Each row comes from the steps of one path. Every step used is in the known rows, and no mark comes twice. Write the path behind each row, first mark first.
Known rows:
k, l: -1, 15, -23, 1, 22, 14, -4, 11, 3, -10, 0, -1, -5, -8, 3, 13, 7, -6, -5, 0, 1
n, c: -1, 19, -24, 1, 13, 10, -3, 15, 2, -9, -4, -8, 0, -4, 7, 9, -1, -6, -1, 13, 6
y, c, k, l: 7, 9, -31, 5, 17, 19, -4, 13, -2, -15, -1, 1, -9, -6, 11, 13, 3, -7, 1, 6, 5
l, y, c: 16, 19, -32, 9, 12, 5, -1, 4, -1, -8, 4, -9, 3, -1, 9, 22, 5, -9, 14, 11, 4
e, l: -11, 15, -14, 11, 22, 7, -5, 11, 5, -4, -4, -9, -1, -5, 3, 9, 0, 2, -9, 5, -14
e, l, y, c: 11, 18, -29, 13, 15, 6, -2, 5, 0, -5, 3, -11, 1, -2, 5, 20, 4, -8, 10, 11, -8
y, c: 6, 16, -22, 2, 11, 4, -3, 6, 2, -10, -1, -6, 2, 2, 10, 17, 3, -4, 7, 7, 3
s, e, l, k, c, n: 11, 17, -30, 7, 14, 14, -3, 24, 6, -20, -8, -1, -8, -9, 3, 14, 5, -3, -19, 11, 3
s, e, l: -13, 14, -9, 8, 20, 3, -4, 9, 17, -7, -1, -10, 5, -5, 4, 7, 0, 6, -8, 7, -18
v, l: -6, 15, -23, 7, 16, 9, 3, 12, 3, -7, 4, -4, -2, -5, -1, 12, 5, 0, 8, 11, 5
e, l, k, c: -1, 21, -28, 12, 13, 14, 0, 28, -6, -14, -8, -3, -10, -9, 2, 14, 5, -4, -13, 8, 0
v, l, k, c, n: 14, 17, -38, 7, 11, 18, 1, 26, -3, -20, -5, 2, -13, -10, 0, 17, 8, -7, -11, 13, 15
s, e, l, y: 3, 19, -22, 17, 20, 3, -2, 8, 10, -5, 4, -12, 6, -7, 3, 15, 4, -1, 1, 12, -13
n, l, y, c, k: 17, 8, -36, 12, 15, 18, -3, 14, -10, -16, 1, -4, 0, -6, 11, 16, 0, -5, 15, 17, 7
c, k, l, e: 8, 13, -26, 8, 22, 19, -11, 9, -3, -23, 1, -3, -6, -13, 13, 13, -2, -7, 1, 10, 0
e, l, y: 4, 19, -25, 19, 21, 7, -2, 10, 1, -3, 2, -12, 1, -8, 1, 17, 5, -4, 1, 10, -10
v, l, k, c, y: 10, 15, -39, 12, 8, 15, 5, 25, -7, -9, 6, 3, -10, -9, 6, 16, 9, -10, 2, 12, 16
s, e: -5, 16, -12, 1, 15, -2, -4, 8, 18, -12, 1, -6, 9, -2, 10, 11, 2, 6, -2, 7, -3
c, n, l: 9, 7, -29, -2, 21, 22, -7, 16, -5, -16, -4, -3, 2, -9, -1, 12, 4, -3, -2, 10, 4
y, c, k, l, n: 20, 11, -29, 7, 21, 21, -6, 5, -3, -16, -5, -3, -10, -8, 6, 11, -3, -4, 6, 8, 5
v, l, k: -1, 20, -24, 17, 14, 15, 2, 22, -5, -9, 3, 0, -6, -8, 4, 19, 4, 1, 8, 19, 7
s, e, l, n, c, y: 11, 12, -27, 7, 14, 11, -3, 7, 7, -3, 3, -8, 0, -8, 9, 7, -3, -6, 3, 15, 1

Write each row's path:
8, 10, -26, 9, 12, 11, -4, 13, -2, -16, -2, -2, -3, 0, 17, 13, -2, -1, 6, 11, 8
y, c, k
13, 12, -29, 9, 15, 14, -3, 9, 0, -2, 2, -7, -5, -8, 8, 8, -3, -9, 3, 14, 3
e, l, n, c, y
7, 13, -31, 5, 11, 10, -2, 13, 1, -3, 5, -4, -1, -5, 12, 11, 1, -11, 3, 12, 12
n, c, y
12, 16, -37, 11, 8, 12, 1, 25, -6, -9, 3, 2, -8, -8, 11, 17, 7, -10, -4, 8, 15
l, k, c, y
11, 13, -29, 10, 18, 26, -7, 24, -11, -16, -2, 2, -3, -12, 4, 19, 3, -1, -1, 16, 6
c, n, l, k
8, 12, -35, 5, 10, 8, 0, 18, -1, -9, 2, -1, -5, -6, 9, 13, 8, -11, -5, 3, 14
k, c, y
26, 15, -39, 5, 16, 14, -4, 6, 3, -14, 1, -3, -5, -5, 5, 22, 9, -13, 1, 10, 8
k, l, y, c, n
12, 11, -32, 18, 15, 12, -3, 12, -4, -12, 0, -6, -3, -3, 12, 15, -1, -3, 8, 15, 0
e, l, y, c, k
15, 15, -37, 15, 21, 17, -2, 14, -3, -12, 4, -3, -5, -11, 6, 18, 6, -9, 3, 10, 6
c, k, l, y
5, 22, -29, 8, 9, 12, 0, 29, -6, -17, -7, -1, -8, -8, 5, 17, 6, -4, -9, 8, 10
l, k, c
20, 14, -31, 8, 16, 7, -4, 4, 11, -12, 0, -7, 1, -3, 6, 19, 5, -7, 0, 13, -3
s, e, l, y, c, n
6, 19, -22, 6, 19, 15, -4, 10, 1, -7, -8, -13, -4, -8, 1, 5, -7, -4, 0, 16, -4
e, l, n, c
6, 17, -33, 5, 12, 22, -1, 31, -14, -19, -7, -1, -6, -12, -1, 16, 6, -6, -5, 10, 8
n, l, k, c
-5, 20, -16, 20, 18, 14, -5, 20, -3, -6, -3, -3, -5, -8, 7, 16, 0, 3, -6, 13, -8
e, l, k
6, 13, -23, 2, 21, 19, -12, 9, -8, -20, 2, -9, 6, -12, 6, 13, -1, -4, 9, 13, -5
n, l, e
18, 12, -35, 4, 15, 18, -2, 9, -1, -5, 4, -3, -7, -9, 8, 10, 0, -13, 5, 12, 11
k, l, n, c, y
11, 7, -36, -5, 18, 24, -5, 22, -7, -20, -7, -2, -2, -11, -5, 12, 7, -7, -8, 7, 8
k, c, n, l
3, 10, -27, 6, 21, 20, -4, 17, -1, -15, -1, 2, -9, -9, 9, 10, 3, -3, -5, 4, 5
c, k, l
12, 18, -28, 0, 19, 19, -4, 10, -1, -11, -6, -8, -6, -9, 2, 8, -3, -9, 1, 13, 5
k, l, n, c
5, 15, -15, 12, 24, 11, -7, 4, 3, -7, -8, -11, -4, -7, 0, 8, -4, 3, -2, 8, -9
e, l, n
22, 13, -43, 6, 19, 20, -2, 19, -8, -16, -1, -6, -1, -13, -4, 19, 10, -11, 1, 12, 7
k, c, n, l, y
17, 18, -35, 7, 14, 11, -1, 4, -2, -8, 5, -7, -2, -4, 6, 23, 9, -13, 12, 8, 2
k, l, y, c
16, 12, -34, 14, 13, 11, -2, 12, -4, -15, 1, -4, -2, -2, 15, 17, 0, -4, 11, 15, 9
l, y, c, k
18, 11, -30, 0, 18, 21, -13, 6, -7, -23, 0, -7, 3, -11, 6, 17, 0, -9, 8, 16, -2
y, c, n, l, e
7, 15, -34, 14, 10, 13, 0, 25, -6, -7, 2, 1, -10, -9, 8, 15, 6, -9, -6, 9, 7
e, l, k, c, y
6, 15, -31, 12, 10, 10, 1, 23, 1, -9, 4, 0, -5, -9, 9, 14, 6, -6, -7, 10, 4
s, e, l, k, c, y
13, 11, -39, 9, 10, 20, 0, 27, -12, -11, 3, 2, -6, -11, 7, 16, 8, -10, 0, 10, 14
n, l, k, c, y
